Known rows, with every way that one mark hangs from another
(J_286 J_640): .02; -.05; -.02; .12; -.30; -.21; -.04; .10; .02; -.31; .05; -.03; .18; -.02; .04; .08; .07; -.06; .02; .00
(J_497 J_564 J_640): -.10; .12; .29; .15; -.06; -.30; .01; -.08; -.01; -.11; -.01; -.13; .11; -.08; -.02; .10; -.05; -.02; -.02; .06
(J_74 (J_640 J_24 (J_497 J_286) J_564)): .00; -.06; .23; .12; .20; .07; .01; .08; -.13; .01; -.08; .03; -.20; -.09; .03; -.22; .02; .05; -.08; .08
(J_286 (J_24 (J_564 (J_640 J_497)))): -.02; -.08; .02; -.06; -.41; -.08; .15; -.04; -.01; .06; -.02; -.01; .07; .01; .06; -.14; .06; -.15; .05; -.09
(J_640 (J_24 J_564) J_74): .11; .00; -.09; -.22; .19; .02; -.03; .14; -.01; -.09; -.08; .04; -.16; .18; .01; -.08; -.02; -.02; -.03; -.12
(J_640 J_24 J_286 J_564): .00; .08; -.05; -.07; .34; .19; .01; .22; -.17; .07; -.08; .07; .02; .09; -.06; -.04; -.05; .07; -.06; -.03
(J_74 (J_640 J_24 J_564)): .09; -.01; .28; .01; .10; -.18; -.02; .37; -.19; -.15; -.04; .01; -.06; .06; .07; -.46; .05; -.07; -.08; .05
(J_24 (J_564 (J_640 J_74 (J_286 J_497)))): .13; .04; .07; -.15; -.33; -.07; .01; -.12; .07; .12; .05; .02; .07; -.07; -.05; -.17; -.02; -.02; .07; -.02
(J_497 (J_286 J_24 (J_640 J_74 J_564))): -.08; -.07; -.12; .09; .33; .12; -.14; -.37; .00; -.05; -.09; .03; -.01; .08; .10; .32; .03; -.01; -.02; .03
(J_640 (J_286 J_24) (J_497 J_564)): -.25; .02; -.29; .03; .07; .27; .09; -.22; .04; .30; .04; -.04; .05; -.06; -.07; .28; -.05; .02; -.02; -.03
(J_497 J_286): -.13; -.06; .31; .17; -.34; -.10; .01; -.07; -.11; -.27; .04; -.04; .02; -.03; -.03; .06; -.08; .12; -.06; .10
(J_286 (J_24 J_564) J_640): .03; -.06; -.20; -.02; -.37; -.23; -.01; -.20; .01; -.23; -.04; .00; .15; .08; .15; .10; .08; -.20; .04; -.18
(J_640 J_564): .03; .05; .15; -.01; .03; -.06; -.04; .21; -.18; -.21; -.01; -.02; .06; .09; -.01; -.06; .03; .02; -.05; .03
(J_24 (J_564 (J_640 J_74 J_497))): .09; -.06; .13; -.14; -.22; .00; .09; .04; .09; .09; -.03; .00; .01; -.05; -.06; -.18; .04; -.04; .04; -.01
(J_24 (J_564 (J_640 J_74))): .10; -.02; .26; -.15; -.30; -.19; .06; .08; .02; -.04; -.03; .00; .10; .03; -.03; -.28; .00; -.08; .02; .01
(J_640 J_24 J_286): -.06; .00; -.04; -.01; -.04; .11; .07; .23; -.08; .00; .02; .04; .04; .05; -.05; -.07; -.09; .07; -.04; -.02
(J_640 J_74 J_286): -.05; -.05; .03; -.08; -.06; .26; -.01; .05; .04; .05; .08; .02; .03; .02; -.11; .01; -.08; .10; -.03; .07
(J_564 (J_640 J_24 J_74 (J_286 J_497))): .06; .04; -.06; -.05; .14; .07; .00; .12; .08; .26; .08; .04; -.02; -.01; -.02; -.15; .00; .04; .06; .07
(J_640 J_286 J_497): -.09; -.06; -.04; .05; -.28; .30; .10; .06; .02; .09; .09; .01; .04; -.14; -.13; .10; -.04; .12; .00; .01

Rows
-.09; -.10; .23; -.02; -.22; -.07; .05; -.32; -.01; .02; -.06; .01; .00; .05; .05; -.06; -.05; -.04; -.01; .02
(J_497 (J_286 (J_24 (J_564 (J_640 J_74)))))
-.01; .09; .02; .07; -.02; -.20; -.03; .02; -.04; .07; .11; -.03; -.04; -.10; .03; -.23; -.02; -.01; -.02; .03
(J_74 (J_640 J_24 (J_286 (J_497 J_564))))
-.11; .09; -.25; .04; .40; .04; .05; .13; -.01; .09; -.03; -.05; -.11; .02; -.04; .18; .01; .04; -.04; -.04
(J_640 J_24 (J_497 J_564))
.03; .18; -.32; .16; .00; -.37; -.17; -.21; .08; -.18; .12; -.10; .11; -.08; .07; .34; .11; -.04; .06; -.03
(J_286 (J_497 J_564) J_640)
-.06; -.06; .27; .14; .22; .05; -.03; -.15; .02; -.04; -.10; .00; -.19; -.02; .02; .11; -.10; .10; -.03; .09
(J_497 J_286 (J_640 J_24 J_74))
.01; .05; .35; .09; -.09; .06; .02; .00; -.09; .00; -.05; .01; .12; -.10; -.06; .00; -.06; .04; .00; .05
(J_497 (J_640 J_286 J_564))
-.13; -.15; .10; .09; .01; .21; .09; -.15; .10; .24; .01; .00; -.07; -.06; .00; .01; .01; .03; .02; .14
(J_564 (J_640 J_74 (J_497 (J_286 J_24))))
.14; -.02; -.26; -.13; .19; -.08; -.08; .03; .09; -.13; -.10; .05; -.02; .11; .06; .07; .05; -.09; .02; -.13
(J_286 (J_640 (J_24 J_564) J_74))
.11; .07; .02; .16; -.12; -.22; -.06; .04; -.03; -.18; .07; -.05; -.12; -.05; .11; .05; .04; .00; .06; -.04
(J_286 (J_497 (J_640 J_24)))
-.05; -.09; .10; -.02; -.08; .30; .11; .11; .14; .34; .06; .02; .06; -.14; -.14; -.10; -.01; .06; .04; .14
(J_564 (J_640 J_74 J_286 J_497))
-.07; -.05; -.33; -.13; .48; .64; -.02; -.14; .04; .37; -.02; .07; -.12; .04; -.06; .22; .00; .05; -.01; -.02
(J_640 J_74 (J_286 J_24) J_497 J_564)
.05; .16; -.41; .07; .30; -.20; -.23; -.27; .18; -.07; .11; -.09; .01; -.04; .06; .38; .10; -.03; .06; -.01
(J_286 (J_497 J_564) (J_640 J_74))
.11; .01; -.17; -.03; -.10; -.25; -.02; .08; -.01; -.25; -.09; .03; .08; .06; .08; .03; .05; -.11; .02; -.15
(J_286 (J_640 (J_24 J_564)))
.03; -.04; .14; -.06; .18; -.05; .05; .33; .02; .08; -.01; .01; .00; .10; .00; -.28; .02; -.03; .00; .10
(J_564 (J_640 J_24 J_74))
.14; .08; -.33; -.21; .16; .16; -.08; -.12; .04; .11; .02; .07; -.18; .06; -.01; .05; -.05; .05; .03; -.15
(J_640 (J_24 J_564) J_74 (J_286 J_497))
